What can hang from each mark
Q845: Q558
Q502: Q494 Q558 Q660 Q814
Q558: Q72 Q502 Q660 Q814
Q72: Q494
Q814: Q558 Q660
Q494: Q72 Q502 Q558
Q660: Q494 Q814

Known rows, with every way that one mark hangs from another
Q558(Q502 Q660(Q814)): [  2   8  42  -5 -36 -17 -23  35   6   2  21   1   9  18 -10 -17  19  12
  10   7   3  -1  -8  -2  -1  24 -13 -29  15 -15]
Q72(Q494(Q502(Q558(Q660) Q814))): [ 16  -7 -19 -11   6 -31  17  14  -1  17 -14  -6 -15   1   6  33   3  14
  18   4   4 -27 -10  -5 -12   4  18 -27 -29  -5]
Q502(Q494(Q72) Q660 Q814): [ 13  17 -47 -30  46  35  10  11 -15 -11  -5  35  -6 -10 -16  29 -15  18
 -18  10 -11 -32 -12 -32  54 -22  -6 -34 -50  28]
Q660(Q494(Q502(Q814) Q558)): [ 46  -2  -9 -18   5  25  13   8   8  12   8  21  -9  -3   6  18 -21   9
  -6  25  33  13 -18  56  -4   2   6 -16 -47   1]
Q502(Q494(Q72) Q558(Q660) Q814): [ 43   3 -35 -24  19  -7  34  25 -19  -7 -23  31 -18   5  -1   9   0   7
  -2  -6 -15 -35  10 -33  39  10   0 -27 -30   4]
Q494(Q502 Q558): [ 19 -15  14 -17  -3  40  11 -12  25  18  -3   6 -24 -15  21  28 -22  -2
  11  20  14  17 -29  42 -21 -16  14  -2 -22   9]
Q502(Q494(Q72) Q814): [ 28  13 -31 -17  36  34   4  -1   6  -8 -15  18 -15  -8  -4  18 -16   9
  -4  -1  -5 -10  13 -19  29  -4  -7  -5 -51  16]
Q72(Q494(Q558)): [  2  -6   2   2  19  46 -19 -26  44   7  -3  -5  -3 -18  23  40  -5  19
  19   2 -12  38 -10  14 -32  -6  36  10 -24   7]
Q494(Q502): [  4   1  26  -4  -2  35   4 -18  11  15 -10 -11  -2 -10   2  17 -13 -10
  16   9  12   5 -10  15 -23  -7  -1  13 -27   2]
Q845(Q558(Q72 Q502(Q814))): [-46  -7  17   6 -23 -40 -29  -4   1   5  -4  13 -19  13 -15  18  -2 -19
 -15  -6  -1   5  27  -6   8   9 -22 -12  24 -23]
Q502(Q494 Q558 Q660 Q814): [ 24   0 -22 -37  21 -16  18  21 -45  -4 -17  39   4 -24 -12  43 -11   3
 -14  23 -18 -44 -14 -37  45  -4 -14 -33 -51   0]
Q72(Q494): [ -8   5  14  14  18  36 -24 -28  32   1 -10 -23  16 -12   3  28   4  11
  27  -8 -17  21   5 -13 -31   2  19  23 -27  -3]
Q814(Q558(Q72 Q502 Q660)): [-30 -11   5  32 -47 -68  -5   4  11 -16   5  -3 -23  13  -3 -38  20 -11
 -28 -15 -10  -6  20 -28  10  -6 -15   8  50 -14]
Q660(Q494(Q558(Q72 Q502(Q814)))): [-11   0 -18   0 -21 -34 -23  20  15   1  17  20   0  18  -7   8   1  17
 -32  -2  17  21   8  15  15  11  -4 -17  -2  -2]
Q72(Q494(Q502(Q814(Q660)))): [ -2  -1 -26   8  27  -5 -16 -10   5  26  11 -33  10 -28  12  20 -16  12
  15   2  14 -18 -20  -1 -30  -7  13  -4 -31  -7]
Q814(Q558(Q72(Q494) Q502) Q660): [-53 -16 -26  38  -4 -66 -32 -23  14  -4   6 -50  11 -18  10 -21   2  12
 -13 -24  -5   1  17 -34 -12 -12   0  37  45 -10]
Q660(Q494(Q72) Q814(Q558(Q502))): [ 41  12   5 -10   1  12   3  28   2 -17 -10 -14   8   5 -11 -30 -14  24
   3   4  32  15   9  19  33  11 -19  14  12  10]
Q814(Q558 Q660): [ 28 -18   0  27  -9  -3   6 -12 -13  -4   2 -25   8 -53  11 -41 -17 -26
  -2  -2  -8 -15 -20  -9 -15 -11  -9  38  21 -29]
Q660(Q494 Q814): [ 45  25  31  -8   2  56 -12  24  -7  -5   4  -4  44  -3  -9 -27   6   7
  22   5  13  18  -1  17 -14  27  -7  19 -24  -6]
Q494(Q72): [ 12  10   1   4  20  63   3 -10  18   1 -12  -7  -5 -10  -5   5 -11   0
  17 -15  -4   8  -2 -10  -5 -11   8  18  -9  12]
Q845(Q558(Q502(Q660) Q814)): [-63  -1  57 -17 -21 -39 -11 -11 -24   0   7  16  -4  24 -40  46   1 -17
  -9  23 -17  11  -1  10  29   4 -20 -36  21   1]
Q845(Q558): [ -4  -5  54   7  -1  47   1 -31  -4   2 -18  11   3  -9  -4  14 -10 -35
  19   0 -16  26   7  12 -23  10  -1  22   1 -25]
Q845(Q558(Q72 Q660(Q494(Q502)))): [-23   7  28  15 -11  25  28 -16 -23  -6  -6  17  14  48 -10 -23  18 -32
   9  -4   9  15  38  30 -22  18  -4  12  23  -2]
Q494(Q558): [ 23  -8  15  -3  -6  43  -4 -12  27   8   4  16 -11 -22  19  15 -11  -5
   9   6  -4  22 -26  21 -20  -5  16   5 -15  -8]
Q502(Q494 Q558(Q660 Q814)): [  6   1  27 -25 -11 -49  31   8 -35 -12 -11  16   3  16 -11   3  20  -9
   1   6 -33 -16  20 -26  23  21  -5 -14 -19   2]
Q558(Q660(Q494(Q502))): [ 20  11  24   6 -14  31  24  -2 -10  -2   4   1  20  23 -17 -20   9  -7
  11   7  17   8   7  22 -19  18   1   4 -24  -1]

Rows
[ 11  -8 -39  -7  26 -20   1   5  -2   6  -7  -9 -25 -32   4  32 -20  15
 -12  29   9 -29 -35   2  11 -38   4 -20 -26   9]
Q72(Q494(Q502(Q660 Q814(Q558))))
[ 26  -3 -44  31  -4 -40  -4  17 -28 -10  14 -11  18 -28   2 -63  -2 -11
 -31 -14  11 -29   9 -16   2   3 -19  33  24 -27]
Q502(Q814(Q558(Q72) Q660(Q494)))
[-27  -6 -12   4  16  -4 -12 -12  12   3 -28 -24  10  -6  13  24  14   8
  19 -30 -24  -2  21 -38 -20  -1  20  30   3   5]
Q502(Q558(Q72(Q494)))
[-60   6 -26  -4  28  19 -16 -21  11   8  -3 -16  12   8   5  39  12  11
   3  -1  -4 -14  -5 -16 -11 -36  17  -4 -12  32]
Q558(Q72(Q494(Q502(Q660))))
[ 22  17 -19  17  27  64  12 -16 -12  -6   5 -20  46  -9 -12 -31  -9   1
  15 -22  10   6   7  -1  -8   6   1  32  -2   1]
Q814(Q660(Q494(Q72)))
[-53   3  42  -1  -9 -15  -7 -19  -8  -2  -5   2 -10  25  -1  -4  15 -37
  -1 -13 -27  18  22   2  -6   5  -4  15  36  -1]
Q845(Q558(Q72 Q814))
[ 14   0  -5 -22 -16  12   3  42  14  15  22  19 -20  19  41 -25  21   8
   8   3  18 -10 -27  33 -20  -5  12 -29  28  22]
Q494(Q502 Q558(Q72 Q660(Q814)))
[-50   6 -21  22 -17 -68 -40   8  31   4  18  -6  -8  28  -7  13  27  27
 -17 -22 -13  -5  22 -41   0   7  10 -29  13  -9]
Q558(Q72(Q494) Q502(Q814) Q660)
[-28  14  12 -15 -20 -37 -22  28  -2 -13  14  16  15  37   1 -27  31  13
 -10  -4  -4  -7  31 -28  23  22 -20 -23   6  10]
Q558(Q72 Q502(Q494) Q660(Q814))
[ -1 -15  27  22 -45 -50   3  -1   8 -12   0   2 -20  -5 -15 -23   3 -10
 -14   7  -6   0   0 -11   9   4 -17   0  24 -27]
Q814(Q558(Q502 Q660))
[-26  -5  11 -16 -26 -67  31  17 -19   9  -4  -6 -20  35   4  -7  27 -14
  -1 -12 -13 -29   4 -13   3  -3  -1 -14  26  17]
Q494(Q502(Q558(Q72 Q660 Q814)))
[-15  -5  13 -10  11   2 -16 -18  38   8   8  -9 -13   1  19  39   5  18
  12   5 -18  35 -13  18 -15  -4  34  -3 -18  10]
Q72(Q494(Q558(Q814)))
[-39   9  71  10 -38 -40   4  -7 -22 -11   9  13  17  57 -46  -6  21 -19
  -3   8  -8  38  35  27  13  45 -15 -17  18 -17]
Q845(Q558(Q502 Q660(Q494) Q814))
[ 70  14  -5 -19  26  50  28  22 -11  -8 -17 -20  -3  -3   9 -33 -21  14
  20  18  42   1  -5  44  10  -7 -10  26  -1  25]
Q660(Q494(Q72 Q502) Q814(Q558))
[-32 -18 -10  30 -28 -68 -17  -8  -7  -4   9 -29   4 -21   5 -42  -2 -12
 -29 -17   2 -15   6 -28   1 -12 -20  28  56 -21]
Q814(Q558(Q72 Q502) Q660)
[ 41   1 -28  26  23  31  26  -8 -17 -16  -5 -26  25 -27  -5 -53 -20  -6
   2 -13  14  -2   2  -2   3  -5  -4  46  15  -4]
Q814(Q558 Q660(Q494(Q72)))
[ 34 -12 -52 -17  28  25  12  10   8  28  15   2 -33 -26  29  11 -34  12
  -1   8  30 -21 -48  31  -1 -23  15 -24 -10  11]
Q494(Q72 Q502(Q814(Q660)) Q558)
[-33  -2  26  24 -18  13   5 -14  -7  -4  -1  22  -6  26   0 -22  24 -38
   2 -19 -24   5  23 -10 -22  10   0  11  43 -18]
Q845(Q558(Q72 Q660))
[ 42   1 -43 -28  36  38  11   5  19  -2  -6  33 -33 -13  17  29 -25  21
  -7   6   1   3 -10   7  31  -5  11 -22 -50  22]
Q502(Q494(Q72 Q558) Q814)
[ 39  -3  -4  32  -2   7  11 -10 -29 -15   3 -23  35 -37  -4 -55 -10 -15
   0   0   4   1  -2   2 -11   9  -9  48   7 -31]
Q814(Q558 Q660(Q494))
[ 59  19 -24 -19  32  58  20  36 -29 -18  -1   5  18 -11  -6 -32  -7  18
   4  10  18 -17 -23  11  34 -13 -10   2  10  23]
Q502(Q660(Q494(Q72) Q814(Q558)))
[-75  -2  24   0 -14 -15 -17 -15 -15  -1   1  20   6  20 -24  29   6 -18
 -17   0 -16   6   6 -10  18  -8 -16 -16  37   0]
Q845(Q558(Q72 Q502(Q660)))
[-38 -11   1  10 -41 -34 -11   7  31   1  23  22 -19  27   8  -2  19   3
 -20 -14  -5  11   0  -1  -3   0   6 -23  35  -5]
Q494(Q558(Q72 Q502 Q660))
[-22 -13  -5 -12  18 -19 -10 -19  16  23  20 -32   2  -9  28  28  -6  18
  15  14   3  14 -29  36 -26 -10  30 -10  -7  19]
Q72(Q494(Q502 Q558(Q814(Q660))))
